Known rows, with every way that one mark hangs from another
(A C): [0.52 -0.06 -1.10 -1.01 -2.09 1.36 0.62 0.04 -2.35 -2.07 0.09 -3.07 0.77 4.31 2.91 2.08 1.83 -1.30 2.00 -1.06 -2.89 0.56 -1.57 -0.66 -3.33 1.55 1.35]
(J (A C Q)): [-0.45 0.42 -0.24 0.93 -1.66 1.74 0.12 0.42 -2.21 -2.39 1.55 -2.18 1.19 3.64 2.93 -0.66 2.81 -0.86 1.94 -1.85 -1.23 0.94 -0.19 -1.08 -1.34 0.22 2.05]
(S (J (A N Q))): [-0.23 -0.18 -0.71 -0.20 -2.00 0.33 -0.05 1.77 -1.19 -2.21 0.67 -1.10 0.37 2.24 2.45 -0.73 3.41 -0.04 -0.07 -4.49 -1.61 0.30 1.74 -0.25 0.59 -1.62 0.72]
(N (A C)): [0.66 -0.70 -0.04 1.12 -3.30 1.95 0.96 -0.31 -3.85 -1.03 -0.23 -2.19 1.72 4.62 3.15 2.44 2.64 1.00 1.11 -0.48 -2.76 -0.09 -1.54 -0.90 -2.61 0.63 -0.17]
(A N): [1.67 -0.01 -1.63 -1.24 -2.03 0.33 1.14 0.76 -2.08 -1.81 -0.40 -1.51 0.77 3.60 2.54 2.93 2.92 -0.54 0.79 -2.35 -4.10 0.17 -0.10 -0.38 -2.90 0.97 0.48]
(S (J (A Q))): [-0.88 0.44 -0.72 -0.15 -2.19 1.50 0.22 1.96 -0.69 -2.78 1.62 -3.41 -0.57 2.76 3.53 0.47 3.07 -0.72 0.16 -2.80 -0.07 0.60 0.75 0.19 1.22 -1.05 0.73]
(C (A T) X): [2.11 0.76 -0.06 -3.44 -2.70 2.47 1.47 1.54 -1.66 -1.31 -0.43 -4.61 -0.03 4.47 2.07 4.36 1.50 1.51 0.02 1.47 -3.53 -0.85 -0.85 -0.92 -1.23 1.37 -1.59]
(N (A C (Q X) T)): [0.55 0.29 1.73 1.28 -1.80 4.09 -1.94 -0.88 -2.56 -0.59 -0.51 -0.79 1.73 6.44 -0.75 0.61 2.41 1.25 1.87 0.07 -2.17 -1.16 -1.17 -2.55 -1.01 -0.65 0.81]
(T (A Q)): [0.41 0.48 -1.04 -0.05 -0.49 2.19 0.17 1.28 -1.02 -3.66 0.82 -2.07 0.47 5.08 2.79 1.65 3.46 -2.86 2.36 -2.15 -1.33 0.34 -0.65 -0.93 -1.05 1.21 1.18]
(S (J A)): [-0.87 0.48 -0.71 -0.75 -3.97 0.58 0.89 1.99 -1.29 -2.34 1.73 -4.51 -1.26 2.70 4.51 3.33 2.40 -0.23 -0.55 -1.81 -0.92 0.52 1.25 0.71 -0.35 0.46 -0.28]
(X (C (A Q))): [2.93 2.09 -1.51 -0.63 -0.76 0.01 2.52 0.91 -0.68 -2.14 1.31 -4.32 1.76 2.15 1.70 3.09 4.14 -0.32 1.68 -0.30 -1.19 0.34 -1.54 -0.56 0.70 -3.52 1.17]
(C (A N (Q X))): [2.04 2.43 -1.23 -2.84 -1.20 3.30 -0.37 1.55 -1.24 0.05 -0.54 -1.35 1.44 2.69 -0.42 0.49 4.12 -0.16 0.77 -2.12 -4.15 -0.14 -1.16 -2.07 -2.30 -2.62 2.87]
(A C N T): [2.09 -0.95 0.59 -0.62 -1.94 -0.42 -0.32 -0.44 -2.39 -1.64 -1.76 -0.61 1.94 5.02 0.12 1.13 0.12 0.59 1.87 -1.13 -3.89 -1.28 0.05 -1.28 -3.27 1.25 -0.18]
(T (S J)): [-0.03 0.19 -2.17 -2.59 -3.45 1.14 1.06 1.41 0.31 -2.48 -0.52 -4.11 -2.12 2.15 5.46 1.29 1.37 -2.51 1.51 -2.26 0.57 -0.39 -0.02 -0.36 -0.47 0.61 0.34]
(X (C A)): [2.86 2.15 -1.69 -1.37 -2.23 -0.72 3.54 1.04 -0.96 -1.70 1.35 -5.30 0.98 1.93 2.29 5.83 3.52 -0.03 1.08 0.58 -2.03 0.02 -1.00 0.04 -0.95 -2.03 0.06]
(Q (A N (T S))): [2.59 -0.72 -0.34 -0.48 -2.28 -0.61 -1.30 0.76 0.32 -2.09 -1.36 -0.93 -0.96 2.86 2.19 2.38 -0.18 -1.10 2.16 -0.89 -1.13 -2.23 1.66 -1.47 -2.15 0.73 -0.16]
(A N Q T): [2.34 -0.29 0.04 -0.21 -0.24 0.41 -0.30 0.23 -1.16 -2.26 -1.18 -0.60 1.67 5.10 -0.25 0.80 1.86 0.45 1.75 -1.78 -2.82 -1.16 0.33 -1.31 -0.31 -0.28 0.09]
(C A (X Q)): [1.25 1.77 -1.88 -3.31 -1.64 2.92 1.74 0.24 -3.28 -1.97 0.75 -5.23 0.75 4.25 3.84 4.85 3.55 1.35 -1.16 -0.45 -4.62 2.26 -2.42 1.21 -0.99 0.89 1.38]
(J A): [-0.05 1.02 -0.94 -0.01 -3.46 1.12 1.87 1.40 -1.79 -2.48 2.10 -4.12 -0.38 3.35 4.75 4.37 2.95 -0.42 0.68 -0.60 -1.77 0.67 0.74 0.04 -1.69 1.44 0.41]
(N (A (C X) Q T)): [0.67 -1.62 1.57 0.98 -1.58 4.01 -0.45 -0.61 -3.36 -1.65 -0.46 -0.51 1.50 6.38 1.63 -0.05 2.45 2.04 1.11 -0.57 -2.54 -0.66 -1.36 -2.03 -0.04 1.17 -0.93]
(T (A C N Q) S): [0.61 -0.77 -0.65 -0.17 -0.81 1.27 -0.92 0.53 -0.64 -3.17 -1.39 1.24 1.09 3.04 2.39 -4.10 2.51 -3.92 4.29 -4.58 -0.91 -0.42 0.24 -2.77 -2.81 0.99 2.51]
(N (A (Q (X C)) T)): [1.90 1.48 1.01 2.33 -1.59 2.21 0.78 -0.39 -0.94 -1.47 1.74 -1.67 0.97 5.64 -0.16 4.51 4.20 1.38 1.20 0.30 -1.24 -0.94 -0.31 -1.93 1.43 -2.62 -0.12]
(Q A): [1.08 0.01 -1.72 -0.62 -1.94 0.70 -0.70 1.30 -1.18 -2.55 1.16 -3.23 -0.86 3.88 3.41 5.14 1.77 -1.45 0.69 -0.41 -2.34 -0.04 -0.78 0.32 -2.42 1.01 0.69]

Rows
[3.97 2.00 -0.15 -0.31 -0.98 -2.60 2.01 -1.16 -2.13 -1.97 -0.33 -3.46 3.05 3.81 -0.69 5.91 2.30 2.94 -0.31 -0.03 -3.64 0.03 0.12 1.05 0.31 -2.74 -0.02] => (X (C (A N T)) Q)
[2.05 -1.33 0.25 -0.25 -2.27 -0.68 -2.46 -0.17 -0.62 -1.70 -1.91 0.12 -0.01 2.89 1.42 0.23 -1.16 -1.31 3.04 -1.32 -1.37 -2.25 1.00 -1.86 -3.37 1.11 0.57] => (Q (A C N (T S)))
[-1.35 -0.21 -0.16 -0.60 -3.88 0.48 0.09 0.99 -1.96 -2.10 1.03 -3.64 -0.29 3.06 4.14 0.96 1.43 -0.59 0.42 -2.06 -0.90 0.55 0.62 0.30 -1.94 0.76 0.34] => (S (J (A C)))
[-0.43 -0.07 -1.24 -1.53 -0.95 2.85 0.39 -1.22 -3.95 -3.08 0.88 -2.71 0.65 5.85 4.11 2.74 2.74 -0.09 -0.13 -2.10 -4.72 2.80 -2.57 0.86 -2.29 2.97 2.34] => (A (C (X Q)))
[1.18 1.05 0.22 -1.11 -2.24 2.16 -2.26 0.91 -0.23 -1.51 1.22 -2.87 -1.60 5.70 0.74 6.23 0.75 -0.87 0.61 0.87 -2.38 -1.15 0.07 -0.76 -2.68 1.20 0.73] => (Q (A T) X)
[-0.53 -1.05 -0.37 -1.79 -2.22 3.22 0.14 0.89 -2.28 -3.30 0.70 -1.55 -0.37 5.50 3.81 1.66 2.78 -2.43 1.56 -2.29 -3.51 0.83 -1.28 -1.10 -4.25 4.58 0.58] => (T (A (C X)))
[2.14 0.00 -0.57 -0.52 -1.00 0.73 0.09 0.32 0.21 -2.50 -1.84 -0.44 0.46 3.42 1.35 -1.00 1.19 -1.01 3.36 -2.13 -0.63 -1.58 1.06 -2.27 0.16 -0.38 0.73] => (A N Q (T S))
[1.13 -0.20 -0.87 -0.08 0.04 1.10 -0.08 1.21 -1.34 -3.22 -0.20 0.27 1.37 4.53 1.73 0.23 3.60 -2.24 1.87 -3.88 -2.76 -0.11 0.32 -1.30 -1.91 0.85 1.18] => (T (A N Q))
[1.51 -1.33 -0.22 -1.33 -2.90 -1.19 -2.05 1.35 0.79 -2.04 -1.84 -1.18 -1.79 2.47 2.21 1.38 -0.88 -0.75 1.12 -2.25 -0.05 -2.55 2.13 -0.70 -1.02 -0.08 -1.05] => (Q (A N (T (S J))))
[1.72 1.06 -0.45 -3.00 -2.40 1.19 0.08 1.65 0.88 -1.34 -2.00 -4.58 -0.38 2.06 1.58 -0.83 -0.07 -0.63 2.11 -0.48 1.78 -2.35 0.16 -1.56 2.08 -2.59 -0.40] => (C (A Q (T (S J))))
[-0.17 -0.94 -0.40 -0.96 -0.67 1.78 -0.60 -0.65 -3.78 -3.52 -0.02 0.49 1.61 5.98 2.56 1.16 3.28 -0.60 0.03 -4.26 -5.75 2.33 -0.96 0.24 -3.82 3.72 1.97] => (T (A (C (X Q)) N))
[1.33 -0.99 1.56 2.28 -1.58 1.93 -0.46 -0.89 -2.99 -1.36 -1.03 -1.06 2.61 6.13 0.23 0.33 1.70 1.99 1.99 0.15 -1.29 -1.44 -1.07 -1.89 -0.03 -0.49 -0.56] => (N (A C Q T))
[1.20 2.43 -1.56 -0.04 -0.71 2.07 1.39 0.47 0.09 -2.63 2.79 -2.50 -0.23 4.02 1.30 3.50 5.01 -2.17 1.73 -1.71 -2.01 1.13 -1.18 -1.26 0.06 -2.00 2.72] => (A (Q (X C)))
[0.89 -0.67 -0.51 -1.40 -3.27 -0.23 -1.73 1.32 1.12 -2.41 -0.77 -3.65 -2.63 3.01 3.38 2.72 -1.14 -1.55 1.52 -0.52 1.40 -2.22 1.28 -0.42 0.07 0.43 -0.90] => (Q (A (T (S J))))
[-0.31 -0.64 -0.28 0.47 -2.03 3.49 0.51 -1.52 -5.20 -2.02 0.58 -1.97 1.72 6.05 4.34 3.18 3.74 2.46 -0.83 -1.58 -4.59 2.23 -2.63 0.54 -1.51 2.27 1.09] => (N (A (C (X Q))))
[2.78 2.22 0.33 -2.37 -1.01 2.44 -0.95 0.97 -1.01 0.02 -1.23 -1.53 1.60 4.07 -2.30 0.91 2.34 0.67 1.03 -0.48 -3.62 -1.52 -0.28 -2.30 -1.43 -2.46 1.25] => (C (A N (Q X) T))
[3.08 2.90 -1.28 -2.09 -2.47 0.38 2.00 1.06 -0.85 -0.35 0.79 -2.64 0.99 1.76 0.36 4.78 4.46 -0.04 0.28 -1.06 -4.37 0.22 -0.37 -1.16 -2.84 -2.90 1.45] => (Q (X (C (A N))))
[3.07 0.30 -0.56 -3.90 -3.35 1.89 1.26 1.41 -0.56 -0.87 -2.06 -2.30 -0.21 2.13 2.77 0.99 1.27 0.49 1.47 -0.53 -2.85 -1.66 0.51 -2.29 -1.93 0.74 -0.98] => (C (A N (T S)) X)
[0.80 0.43 0.31 -1.32 -2.97 2.51 -3.15 0.09 0.22 -1.34 -0.26 -1.73 -1.87 4.17 1.48 1.97 -0.75 -2.59 3.14 0.26 -0.65 -1.53 0.10 -2.49 -3.59 1.40 1.87] => (Q (A C (T S)) X)
[2.18 -0.11 -0.12 0.34 -0.50 -1.21 -2.05 -1.01 -2.55 -2.70 -0.47 -1.40 1.28 5.57 0.14 5.55 0.66 1.78 -0.64 -0.98 -3.90 -0.05 0.45 1.27 -1.45 0.59 0.70] => (X (Q (A N T)))
[-0.64 0.04 -1.58 -1.37 -1.76 1.78 -0.53 2.03 1.06 -3.79 -0.26 -2.31 -1.65 3.02 4.26 -1.52 2.25 -4.07 2.79 -3.78 1.89 -0.57 0.48 -1.34 0.56 0.51 1.09] => (T (A Q) (S J))
[0.56 0.60 -0.66 -1.22 -0.52 3.19 -1.79 0.13 -1.94 -1.06 -0.28 0.85 1.38 4.40 -0.30 -1.63 3.40 -1.67 2.03 -3.67 -4.24 0.69 -1.45 -2.39 -3.39 -0.63 3.65] => (A C N (Q X))
[3.24 2.61 -0.15 -0.30 -1.33 -1.69 2.41 -1.07 -1.81 -2.51 0.87 -6.01 2.21 4.34 0.48 7.26 1.95 2.39 0.06 1.70 -2.19 0.16 -0.76 1.26 1.08 -1.99 0.11] => (X (C (A T)) Q)
[3.16 2.29 -1.81 -0.67 -0.94 -1.96 2.86 -0.62 -2.67 -2.04 0.59 -3.42 2.73 2.36 1.25 5.47 4.08 1.74 -0.56 -1.45 -4.16 1.56 -0.83 1.37 -0.69 -2.83 1.66] => (X (C (A N)) Q)
[2.13 1.52 -0.29 0.00 -2.69 0.32 -0.87 0.40 1.94 -2.38 1.81 -2.96 -2.60 3.03 2.00 5.73 1.24 -2.32 2.46 0.58 0.24 -1.34 0.91 -1.69 -1.16 -0.25 1.11] => (Q (A (T S)) (X C))
[0.82 -1.64 0.49 -1.19 -2.01 1.72 -2.07 0.17 -1.96 -2.42 0.25 -1.77 -0.72 5.60 2.04 3.11 -0.09 -0.24 0.95 0.04 -3.33 -0.58 -0.80 -0.83 -3.10 3.15 -0.36] => (Q (A (C X) T))
[3.76 2.48 0.13 -1.75 -2.40 -0.56 1.31 0.49 -0.44 -0.26 0.07 -2.51 1.07 3.05 -1.64 5.45 2.64 1.34 0.67 0.37 -3.91 -1.36 0.36 -1.45 -2.05 -2.89 -0.19] => (Q (X (C (A N T))))
[1.64 -2.22 0.68 -1.00 -1.49 0.85 -2.28 0.06 -2.38 -1.89 -0.82 0.64 0.13 4.90 1.19 1.69 0.35 0.43 0.63 -1.57 -4.76 -0.84 0.17 -1.11 -3.95 2.45 -0.43] => (Q (A (C X) N T))
[0.31 -1.00 1.61 -0.15 -3.53 -1.19 -0.79 0.48 -2.01 -1.59 -0.96 -1.28 0.71 3.56 0.96 0.17 0.08 1.32 0.31 -2.27 -1.98 -1.24 2.47 -0.33 -1.81 0.42 -1.00] => (S (J (A C N T)))
[1.35 1.47 -0.78 0.47 0.11 1.06 0.11 0.77 0.15 -3.01 1.73 0.76 0.65 4.16 -0.13 2.17 5.58 -2.70 1.87 -3.99 -2.83 0.52 0.43 -1.84 -1.82 -0.96 2.52] => (T (A N (Q (X C))))
[1.08 0.70 -0.23 0.49 -0.95 -0.17 -1.60 -0.95 -2.10 -3.30 0.79 -3.59 0.42 6.24 1.65 6.77 0.38 0.85 -0.44 0.65 -2.48 0.35 -0.30 1.68 -0.26 1.12 0.74] => (X (Q (A T)))
[0.54 -1.34 -0.82 -1.39 -0.21 2.77 -0.36 0.20 -2.77 -2.36 -0.59 1.10 1.43 4.12 1.95 -2.16 3.44 -0.69 1.41 -4.31 -4.75 1.17 -1.70 -1.83 -2.62 1.28 1.91] => (A (C X) N Q)
[1.04 -0.35 1.01 0.38 -3.75 -0.22 0.08 0.22 -1.10 -1.81 -0.97 -0.84 0.36 2.46 2.91 -0.74 0.18 -0.30 2.87 -1.23 -0.93 -1.49 2.61 -2.01 -2.66 1.23 0.37] => (J (A C N (T S)))
[-0.42 -0.71 -0.62 -1.05 -4.18 -0.05 -0.08 0.99 -0.97 -1.61 -0.64 -1.11 -0.59 0.66 4.28 -2.41 1.25 -1.34 1.69 -4.04 -0.44 -0.33 2.06 -1.09 -2.38 0.10 1.08] => (T (S (J (A C N))))
[0.88 -2.02 -0.81 -1.47 -1.50 1.55 -1.54 0.73 -2.64 -1.84 -0.09 0.66 -0.10 3.55 2.89 1.19 2.03 -0.60 0.34 -3.08 -5.17 0.65 -0.88 -0.79 -4.74 2.35 1.11] => (Q (A (C X) N))
[4.48 1.31 -0.45 -1.20 -2.70 -2.14 2.81 0.55 0.46 -1.32 -1.16 -3.03 0.86 1.02 0.97 2.95 1.39 0.43 2.58 0.27 -0.90 -2.17 1.38 -1.60 -0.68 -2.41 -0.82] => (X (C (A N (T S))))
[-0.54 0.09 1.13 0.20 -2.23 2.02 -0.14 -1.31 -3.58 -3.16 1.38 -3.06 0.73 6.21 3.17 3.22 1.48 1.80 -0.31 -0.43 -3.55 1.84 0.22 0.74 -1.02 3.25 0.75] => (J (A (C (X Q)) T))
[0.28 -0.56 -1.24 -1.21 -1.45 0.95 -0.74 1.91 0.62 -3.23 -1.35 0.06 -0.80 2.38 3.24 -2.79 2.49 -3.46 2.49 -5.50 0.46 -0.92 1.24 -1.69 -0.10 -0.20 1.07] => (T (A N Q) (S J))
[-0.82 0.54 -1.36 -1.26 -4.59 0.87 1.36 2.05 0.13 -2.41 1.09 -4.31 -2.45 1.21 6.30 1.37 1.71 -1.75 1.07 -2.14 1.20 -0.02 1.72 -0.37 -0.13 0.48 0.21] => (T (S (J A)))
[2.00 -0.85 0.07 -0.87 -2.57 -0.13 -0.22 -0.36 -0.90 -1.80 -2.44 -0.53 0.77 3.49 1.57 -0.74 -0.34 -0.92 3.57 -1.50 -1.87 -1.82 0.75 -2.24 -2.98 1.26 0.37] => (A C N (T S))
[2.21 0.88 -0.14 -2.64 -1.29 3.35 0.82 1.44 -1.38 -1.68 -0.44 -3.72 0.60 4.66 1.14 1.79 2.13 1.03 0.92 0.43 -2.59 -0.61 -1.31 -1.28 0.32 -0.03 -0.46] => (C (A Q T) X)
[2.70 -0.91 0.08 -0.09 -1.58 -0.79 -1.54 0.68 -1.15 -1.96 -0.70 -0.94 0.25 4.57 0.52 4.34 0.53 0.52 0.70 -0.63 -3.21 -1.50 1.13 -0.29 -2.38 0.78 -0.65] => (Q (A N T))
[1.30 1.08 -1.69 -3.06 -1.12 3.98 1.37 1.86 -1.86 -1.66 0.45 -3.57 0.39 3.36 2.81 1.34 3.91 -0.07 0.58 -0.97 -3.24 0.79 -2.21 -1.06 -0.68 -0.36 0.93] => (C (A Q) X)
[3.68 2.03 -0.60 -0.65 -1.43 -0.24 2.30 0.56 1.21 -2.34 0.01 -4.47 0.60 1.92 1.53 1.59 1.86 -0.65 3.57 0.92 1.37 -1.65 0.06 -1.88 1.89 -3.25 0.17] => (X (C (A Q (T S))))
[1.16 0.68 -1.16 -1.51 -1.93 1.81 -2.23 1.23 -1.03 -1.01 0.74 -0.45 -0.76 3.60 1.44 4.12 2.94 -1.28 0.11 -2.34 -4.46 0.12 0.03 -1.09 -4.40 0.20 2.12] => (Q (A N) X)
[0.77 0.61 -0.68 0.74 -1.41 0.83 0.76 1.24 -1.88 -2.30 1.05 -0.75 1.20 2.74 2.45 0.35 4.04 -0.10 0.81 -3.26 -2.49 0.62 1.36 -0.78 -1.02 -0.60 1.60] => (J (A N Q))
[-0.96 0.60 -1.30 -0.58 -3.03 1.71 0.46 1.96 0.53 -2.87 0.98 -3.19 -1.79 1.37 5.16 -1.38 2.37 -2.14 1.64 -3.14 2.09 0.09 1.42 -0.87 1.67 -0.93 1.47] => (T (S (J (A Q))))
[2.20 0.48 -1.59 -3.21 -0.87 2.98 1.02 1.65 -2.08 -1.14 -0.57 -1.17 1.14 2.57 1.88 -0.16 4.20 0.61 0.19 -2.57 -4.69 0.51 -1.38 -1.39 -1.53 -0.87 0.91] => (C (A N Q) X)
